In the rows, 128 means zero.
Known rows, with every way that one mark hangs from another
W[D[L] S]: [148 142  95 119 162 142 155 131  98 170 139 168 116 117 132  85 156 112
 119 118  66 144 112 100 134 102 170 151 122 115 120 135  94 153]
F[Y]: [105  58 117 129 102 120 170 163 113 137 112 111 123 113 156 137  98 119
 101 108 133 102 137 129 138  91 158 141 129 109 125 121 116 118]
R[A[D]]: [141  86 113 115 145 126 169 135 102 170 140  84  67 126 145  95 135 132
  96 114 117 173 137 102 149 121 104 153 145 113 104 126  96 148]
A[D[W] R Y]: [147 117 128 132  84 106 177 144  72 144 148 114  92 123 152  70 158 127
 117 129  91 198 131  77 162  56 120 161 136 111 100 149 127 144]
S[W[D[A]]]: [141 126 110 117 189 105 160 146 110 169 128 151  97 111 147 106 138  98
 113 105  82 151  92  91 114  81 170 130 119 113 116 117  91 149]
A[D Y[V]]: [ 87  89 151 114  83 141 181 137 103 138 138 111  92 130 165 107 138 138
 102 118 104 152 143 100 178  91 102 142 128 112 102 130 131 131]
W[S]: [ 79  98 112 128 131 124 160 143 123 157 110 140  96 119 139 115 127 127
 108 137  96 127 130 123 128  83 160 141 126 109 120 129 102 135]
Y[F W]: [ 73  62 132 116 123 120 161 153 102 148 104 132  77 114 152 143  85 114
 106 111 128 110 137  86 133  78 172 143 119 101 121 129 122 114]
D[A L W[S]]: [125 138 125 133 164 115 163 135  79 176 136 186  81 107 130  90 163 112
 121 130  35 185  91  79 130  65 143 151 103 109 110 131 104 157]
E[V]: [144  82 115 121 124 133 169 143 135 163 127 134  97 107 152 122 104 132
 104 123 118 134 127 109 139 115 158 146 115 115 129 136  96 148]
D[A W]: [111 111 136 132 144  94 166 148  99 169 130 153  89 112 143 115 133 114
 114 126  80 173 106  80 134  67 142 138 112 107 113 119 105 146]
F[Y[V[E]]]: [ 89  54 150 121  83 155 177 162 120 132 106 131  93 109 165 168 106 140
 101 114 122  95 130 138 166 134 154 145 111 115 128 123 117 131]
L[D[W[S]]]: [ 88 142 121 139 128 117 156 128 114 148 129 185  91 113 149 101 173 116
 127 145  52 168 103  90 148  68 166 141 105 111 116 146 109 146]
W[D[A[R] L] S]: [185 140 110 132 181 116 165 158  56 188 146 138  88 119 140  60 169 103
 120 113  60 177  98  66 123  99 151 155 131 116 108 132  88 173]
D[A[R] W]: [131 107 136 142 136  86 170 167  75 170 135 120  79 119 150  97 139 109
 114 126  87 180 109  75 131  71 135 146 126 108 107 125 100 157]
R[A]: [114  72 107 124 145 119 166 147 118 168 122  98  77 121 145 128 131 128
  98 124 124 147 134 109 134 121 122 144 143 109 111 122  96 139]
A[D[W[S]] R Y]: [135 126 125 136  91 111 174 137  74 144 138 137  73 121 145  57 173 131
 119 147  68 194 124  81 156  35 131 166 135 112 100 160 127 142]
A[D[W] R Y[V]]: [106 106 156 132  69 126 183 147  74 133 149 111  75 133 168  83 161 127
 111 132  85 179 132  83 180  62  97 155 129 112  94 144 132 143]
W[D[A L]]: [179 134 114 117 181 120 164 146  78 187 151 148 117 114 140  91 146 105
 117  96  75 171 103  69 133 118 150 143 120 114 114 116  92 164]
Y[F]: [ 72  63 141 127 109 111 164 162 106 146 108 108  84 124 160 141  97 117
 107 130 129 112 141 102 145  88 147 143 126 107 120 127 118 122]
A[D[L W] Y[F]]: [133 114 145 123  88 122 174 131  59 139 148 149  80 116 153  90 153 119
 123 127  73 188 124  63 177  56 117 168 115 109 103 152 146 131]
L[D[A[Y] W]]: [127 130 142 135 121  90 173 140  89 155 142 174  97 104 160 104 184 120
 128 129  61 208  98  39 156  62 143 138 107 110 105 138 130 142]
J[T]: [148  97 105 115 124 125 162 151 121 171 110 120  98 109 150 124 110 138
 113 120 102 151 135 124 139  98 169 149 118 112 128 139  92 143]
F[Y[A W]]: [166  62 111 118 117 120 168 165  98 141 112 134 103  99 150 127  75 107
 101  87 130 100 137  95 126  85 188 150 132 107 127 128 122 115]
R[A[Y]]: [122  69 107 122 117 114 175 145 114 159 121 108  82 115 149 127 150 138
 102 128 122 160 137  90 143  97 118 147 147 108 105 133 121 124]
D[A[R] L W]: [156 126 128 141 148 100 171 160  54 177 152 132  92 116 145  86 156 105
 119 113  64 197 101  69 133  94 125 153 116 110 104 125  99 170]
L[D[A[Y[V]] W]]: [ 85 120 169 135 107 111 179 142  92 145 142 172  80 114 175 116 187 120
 123 131  56 191  98  46 173  70 118 131 100 111  99 135 137 141]
Y[A[D] V W]: [138  94 143 104 124 146 170 141  91 152 138 122  69 121 156  98  97 115
  99  89 103 136 140  85 157 111 134 148 125 111 110 125 111 142]
E[T V]: [194 102 115 113 125 141 167 145 138 175 118 144  73  96 159 120 106 147
 112 130 101 155 126 116 143 122 168 158 102 118 138 152  92 160]

Rows
[163 108  97 117 120 117 168 151  84 156 132 134 111 113 148  94 140 117
 115 102 115 150 128  62 133  73 179 150 141 107 111 143 119 131] | A[R Y[W[D]]]
[134  91  93 116 142 136 159 144 106 145 108 176 105 101 138 104 115 110
 109 102 102  97 115 100 124  51 211 149 124 109 128 140 116 113] | F[Y[W[D S]]]
[166 123 109 121 151 134 167 120  75 172 163 129  72 119 136  77 166 120
 110 114  69 209 114  87 157 108  98 166 126 113 100 136 100 160] | R[A[D[L W]]]
[166 103 104 113 158 140 169 129  81 177 157  96  80 123 140  84 151 126
 101 101  94 191 128  99 151 145  96 161 137 115 102 126  94 160] | R[A[D[L]]]
[200 102 116 116 131 117 169 158  66 163 144  92  78 119 148  69 100 112
 105  89 114 164 143  73 135 111 152 162 145 111 109 135 101 155] | Y[A[D R] W]
[138 119 127 134 110 111 169 147  77 154 149 104  88 128 149  71 139 116
 113 124  91 184 128  96 153  80 125 158 131 112 105 138 102 158] | A[D[W] R]
[150  62 134 128 115 103 167 181  66 150 113  97  56 116 162 115  80 100
 109 109 132 119 144  60 130  88 169 159 141 105 116 139 119 130] | Y[A[R] F W]
[118 107 110 106 119 133 168 120  97 151 123 161  84 108 135  83 138 140
 109 115  86 164 132  82 142  51 161 153 127 107 108 147 130 121] | A[D Y[W[S]]]
[133 151 116 124 138 139 161 115  81 161 151 170  90 116 129  65 162 120
 120 127  40 188 110 102 153  73 134 163 109 113 109 143 105 157] | A[D[L W[S]]]
[165 145 102 114 202 119 160 138  90 177 146 161 110 108 142  96 154  93
 118  92  60 167  84  88 116 104 161 138 110 114 113 118  89 162] | S[W[D[A L]]]
[127  58 138 118 104 114 179 146  80 148 126  86  40 122 161 105 140 134
 102 132 126 171 144  65 168  76  96 164 149 110  99 146 138 119] | R[A[D Y[F]]]
[101  58 141 138  75  99 178 178  77 136 113  87  78 125 170 122 124 123
 112 137 134 136 147  76 151  71 136 153 144 106 108 144 138 119] | A[R Y[F]]
[148 102 118 122 113 113 176 124  91 156 144 127  63 116 144  87 169 135
 108 133  90 206 125  72 165  64 100 162 139 111  97 147 127 134] | R[A[D[W] Y]]
[164 138 119 131 122 126 169 139  56 161 167 116 101 126 144  61 155 112
 118 109  70 200 120  93 156 103 117 166 123 113 103 138  99 171] | A[D[L W] R]
[136 113 115 125 119 120 172 118  93 155 133 152  43 114 136  73 184 138
 110 150  67 202 118  75 159  36 110 166 137 112  97 158 128 132] | R[A[D[W[S]] Y]]
[157 103 155 127 103 104 166 152  74 143 134 125  51 119 157  89 105 105
 116 131  94 159 133  64 166  63 135 166 127 111 113 145 125 138] | Y[A[D[W]] F]
[140 125 118 123 176 109 160 147 100 181 124 159  85 115 138  87 146 113
 114 126  74 153 103  75 124  74 168 140 127 114 117 127  94 149] | W[D[A] S]
[144 135 125 144 156 106 167 153  56 177 142 154  73 113 137  72 172 107
 122 132  42 194  94  71 127  68 135 158 116 110 104 137  99 168] | D[A[R] L W[S]]
[145 140 119 120 130 134 164 121  79 162 162 147 109 119 137  78 147 116
 117 108  62 192 117 100 159  96 125 159 111 112 109 132 104 160] | A[D[L W]]
[194 118  99 108 155 122 157 147 103 167 130 155 103 108 140 100 102 101
 112  91 107 130 127  66 126  99 196 148 134 110 125 131 100 140] | Y[A W[D]]
[108  71 141 114 104 141 183 135  99 149 138  93  55 130 163 105 158 141
  95 123 110 169 141  89 176 106  74 150 144 113  92 133 127 132] | R[A[D Y[V]]]
[ 39  49 169 126  69 127 179 161 104 125 107 116  70 127 179 152 120 127
 106 138 122 108 145  88 172  71 118 140 124 106 109 134 149 107] | A[Y[F V]]
[ 88  69 143 118 131 101 171 153  80 155  96 169  45 100 148 121 126 124
 112 130  93 143 117  41 129  20 167 148 119 101 109 143 147 105] | D[A[Y[F W[S]]]]
[241 133  91 117 160 128 162 157  58 175 154 133 107 112 142  73 124  92
 118  79  91 155 122  57 125 127 180 164 137 112 115 137  94 164] | Y[A[R] W[D[L]]]
[ 39  85 130 115 130 152 162 136 122 150 107 162  73 119 147 129 118 125
 101 119  90 105 126 114 135  79 159 135 112 106 114 128 111 124] | Y[V W[S]]
[107 143 138 140 155  99 161 137  95 165 132 187  74 108 149  92 178 113
 127 140  40 191  87  61 141  61 157 139 101 112 110 139 107 155] | L[D[A W[S]]]
[136  90 129 103 110 136 173 131  59 147 139 141  84 109 150  98 125 124
 114  95  97 167 134  58 160  75 140 164 119 105 106 145 144 121] | A[D[L] Y[F W]]
[130 106 126 115 142 105 172 140  89 163 133 167 101  99 157 114 156 125
 119  98  85 186 108  36 138  86 165 133 111 106 107 131 129 133] | L[D[A[Y[W]]]]
